Known rows, with every way that one mark hangs from another
{kilevur fafa {keded {gafifig rudara}}}: [ 1.231  1.456  0.374 -0.413  0.311 -3.161  4.130 -0.088 -1.726 -1.632
  0.829 -0.678 -1.533  0.811 -0.418  0.892  1.050 -0.097 -0.433]
{bani {mepi binos {zurel {rudara {kilevur keded}}}}}: [ 0.327  0.739 -0.025  1.821  0.963 -1.098  0.549 -0.246  1.108 -3.476
  0.576 -1.296  0.643 -0.800 -2.264  0.093  0.820 -0.778  1.089]
{bani {mepi binos}}: [-0.242 -0.426 -0.218  0.885  0.600 -0.821 -1.270  0.071  0.401 -1.503
  0.020 -0.755  0.586 -0.026 -0.528 -0.209  0.174 -0.001  0.216]
{vazek {bani {mepi binos zurel}}}: [ 0.132  0.080 -0.286  0.713  0.512  0.133 -1.896 -0.412  1.602 -1.429
 -1.010 -0.637  1.062 -1.542 -0.799  1.307 -0.248 -0.387  1.547]
{keded gafifig}: [ 0.435  0.026  0.019  0.056  0.291 -0.572 -0.418 -0.091 -0.870  0.096
  0.171  0.784 -1.003  0.300  0.102 -0.644  0.718  0.411  0.051]
{keded {kilevur {fafa fafo}}}: [-0.104  0.493  0.401  0.856  0.659 -0.877  4.386 -0.341 -0.765 -0.446
  1.206 -0.270 -0.473 -0.519  0.039 -0.748 -0.059 -0.167 -0.016]
{zurel {rudara {kilevur fafa}}}: [ 0.240  1.038 -0.108  0.958  0.118 -1.012  3.442 -0.152 -0.641 -1.286
  0.972 -0.567 -0.489 -0.527 -1.848 -0.102  0.202 -0.460 -0.344]
{gafifig {rudara kilevur}}: [ 0.445  0.342  0.005 -0.195 -0.419 -1.379  2.968  0.440 -2.000 -0.460
  0.237 -0.455 -0.314 -0.819 -0.408 -1.234  0.898 -0.020 -0.482]
{zurel {rudara {kilevur {fafa fafo} keded}}}: [ 0.501  1.266  0.225  1.851  0.872 -1.830  6.537 -0.665 -1.766 -1.002
  2.010 -1.154 -0.763  0.385 -1.745  0.002 -0.334 -0.829 -0.414]
{zurel rudara}: [ 0.008  0.471 -0.130  0.623  0.477 -0.489  0.796 -0.359  1.012 -0.579
  0.824  0.013  0.100 -0.396 -0.708  0.412 -0.097 -0.443 -0.241]
{vazek {bani {mepi binos {zurel {rudara kilevur}}}}}: [ 0.261  0.512 -0.495  1.525  0.714 -0.155 -0.198 -0.579  1.144 -1.951
 -0.150 -0.685  0.894 -2.234 -2.061  0.328  0.014 -0.722  1.372]
{vazek {bani {mepi zurel}}}: [ 0.264  0.234 -0.238  0.109 -0.303  0.874 -0.321 -0.602  0.976 -0.764
 -1.035 -0.523  0.721 -0.877 -0.293  0.761 -0.780 -0.255  1.171]
{keded {gafifig rudara}}: [ 0.734  0.396  0.089 -0.376  0.136 -1.983  1.554  0.142 -1.291 -0.293
  0.438  0.369 -1.107 -0.173  0.262 -0.538  1.068  0.359 -0.487]
{bani {mepi binos {zurel {rudara {kilevur {fafa fafo}}}}}}: [-0.023  0.492  0.037  3.210  1.172 -1.839  3.229 -0.237  0.457 -2.720
  1.274 -1.427  0.221 -1.176 -2.501  0.036  0.283 -0.524  0.487]
{godap {gafifig {rudara kilevur}}}: [ 0.604  0.432  0.170 -0.204 -0.097 -1.680  2.025  0.443 -2.905 -0.085
 -0.156  0.012 -0.424  0.464 -0.170 -1.686  1.576 -0.232 -0.979]
{godap {gafifig {rudara {kilevur keded}}}}: [ 0.914  0.959  0.360 -0.432  0.083 -2.017  3.133  0.155 -3.083 -0.631
  0.004 -0.452 -0.519  1.067 -0.332 -1.179  1.572 -0.569 -0.789]
{mepi bani binos {zurel rudara}}: [ 0.160  0.928  0.457  1.473  1.142  1.150 -2.315 -0.410  3.418 -1.444
  0.264  0.040  0.905 -1.096 -1.131  2.244  1.820 -0.305  1.420]
{rudara {kilevur fafa {keded gafifig}}}: [ 1.005  1.121  0.185  0.139  0.136 -1.681  3.357 -0.189 -2.853 -1.204
  0.491 -0.275 -1.594  1.007 -1.158 -0.646  1.026 -0.031  0.155]
{fafa fafo}: [-0.097 -0.280  0.152  1.110  0.535 -0.445  2.098 -0.241 -0.872  0.765
  0.811 -0.078 -0.261  0.136  0.256 -0.484 -0.585 -0.011 -0.304]
{kilevur {fafa fafo} keded}: [ 0.343  0.827  0.449  1.065  0.663 -1.556  4.783 -0.467 -1.262 -0.488
  1.200 -1.098 -0.679  1.110 -0.453  0.969 -0.645 -0.471 -0.238]

Rows
[ 0.705  1.143  0.347 -0.586  0.214 -2.583  3.810  0.025 -1.340 -1.719
  0.828  0.148 -1.381 -0.911  0.055 -0.913  1.567  0.169 -0.153]
{keded {gafifig rudara} {kilevur fafa}}
[ 0.916  0.872  0.403  1.271  0.716 -2.036  5.324 -0.399 -3.670 -0.375
  1.335 -0.369 -1.828  1.165 -0.944 -1.047  0.409 -0.014 -0.090]
{rudara {kilevur {fafa fafo} {keded gafifig}}}
[-0.132 -0.241 -0.002  1.179  0.510 -0.345 -2.208  0.168  1.888 -2.342
 -0.454 -0.775  0.930 -0.814 -0.936  0.541  0.562 -0.049  1.168]
{bani {mepi binos zurel}}
[ 0.781  1.156  0.470  0.852  0.242 -2.864  7.686 -0.056 -3.246 -0.897
  1.425 -1.556 -0.955  0.251 -0.888 -0.323  0.244 -0.446 -0.728]
{gafifig {rudara {kilevur {fafa fafo} keded}}}
[ 0.473  1.316  0.037  1.963  0.881 -1.813  2.279 -0.262  1.042 -4.192
  0.700 -1.832  0.345 -0.539 -2.834  1.010  0.808 -0.858  0.968]
{bani {mepi binos {zurel {rudara {kilevur fafa keded}}}}}
[ 0.965  1.218  0.640  0.817  0.551 -3.280  6.789 -0.026 -4.181 -0.528
  1.035 -1.088 -1.099  1.454 -0.626 -0.700  0.982 -0.676 -1.190]
{godap {gafifig {rudara {kilevur {fafa fafo} keded}}}}
[ 0.905  1.459  0.313 -0.275 -0.318 -2.358  5.628  0.188 -2.371 -1.819
  0.650 -1.492 -0.749  0.113 -1.121  0.188  0.795 -0.438 -0.448]
{gafifig {rudara {kilevur fafa keded}}}
[ 0.440  0.779  0.226 -0.189  0.404 -1.127  1.933 -0.221 -0.874 -1.198
  0.577  0.611 -1.255 -0.362 -0.097 -1.010  1.128  0.221  0.316]
{keded gafifig {kilevur fafa}}
[ 0.850  0.688  0.282  1.064  0.293 -3.033  6.277  0.066 -3.942 -0.211
  1.420 -0.323 -1.841 -0.185 -0.673 -1.476  0.877  0.280 -0.844]
{keded {gafifig {rudara {kilevur {fafa fafo}}}}}
[ 0.306  0.935  0.355  1.627  0.811  1.300 -1.274 -0.237  1.860 -1.400
  0.230 -0.015  0.703 -1.444 -1.762  0.860  2.228 -0.261  1.471]
{mepi bani binos {zurel {rudara kilevur}}}
[ 0.513  0.829  0.389  1.251  0.395 -1.431  5.772 -0.320 -2.804 -0.495
  1.135 -1.101 -0.841  0.831 -1.021 -0.421 -0.218 -0.437 -0.216]
{rudara {kilevur {fafa fafo} keded}}
[ 0.334  1.077  0.484  0.808  0.349  1.897 -0.598 -0.642  2.607 -0.831
  0.184  0.181  0.535 -0.379 -0.613  1.705  1.291 -0.230  1.006]
{mepi bani {zurel rudara}}
[ 0.644  1.467  0.567  1.413  1.073  0.775 -0.208 -0.535  1.604 -1.963
  0.455 -0.456  0.594 -0.606 -1.884  1.458  2.243 -0.666  1.690]
{mepi bani binos {zurel {rudara {kilevur keded}}}}
[ 0.768  0.836  0.446  1.034  0.975 -2.187  4.368 -0.594 -2.131 -0.432
  1.317 -0.347 -1.634  1.440 -0.314  0.310  0.013 -0.068 -0.134]
{kilevur {fafa fafo} {keded gafifig}}
[ 0.891  0.547  0.141  0.037  0.232 -0.996  1.701 -0.207 -2.711 -0.432
  0.348  0.316 -1.276  0.876 -0.561 -1.465  1.049  0.093  0.240]
{rudara {kilevur {keded gafifig}}}
[ 0.788  0.887  0.196 -0.395 -0.214 -1.552  4.011  0.166 -2.307 -0.967
  0.499 -0.913 -0.398 -0.033 -0.550 -0.710  0.873 -0.362 -0.311]
{gafifig {rudara {kilevur keded}}}
[ 0.206  0.609 -0.014  1.106  0.140  0.180  0.844 -0.051  0.989 -1.353
  0.281 -0.087  0.151 -1.447 -1.680 -0.169  0.647 -0.392  0.651]
{mepi {zurel {rudara kilevur}}}
[ 0.603  0.853  0.476  0.504  0.794 -2.905  5.865 -0.182 -2.182 -0.799
  1.654  0.063 -1.550 -0.709  0.258 -1.318  0.986  0.195 -0.461]
{keded {gafifig rudara} {kilevur {fafa fafo}}}
[ 1.067  0.905  0.274 -0.543  0.384 -2.477  2.637 -0.122 -1.589 -0.937
  0.682 -0.133 -1.179  0.616  0.224 -0.023  1.113 -0.023 -0.235]
{kilevur {keded {gafifig rudara}}}
[ 0.613  0.548  0.209 -0.659  0.311 -1.856  2.201  0.028 -1.149 -0.932
  0.694  0.683 -1.073 -1.051  0.609 -1.762  1.703  0.301 -0.083]
{keded {gafifig rudara} kilevur}
[ 0.436  1.507  0.438  1.756  0.756  0.621  0.320 -0.232  1.661 -2.166
  0.433 -0.604  0.389 -1.190 -2.375  1.741  2.169 -0.376  1.297]
{mepi bani binos {zurel {rudara {kilevur fafa}}}}
[ 0.700  0.968  0.296 -0.135 -0.232 -2.396  3.697  0.472 -3.050 -0.814
  0.005 -0.537 -0.673  0.523 -0.734 -0.829  1.524 -0.333 -1.052]
{godap {gafifig {rudara {kilevur fafa}}}}
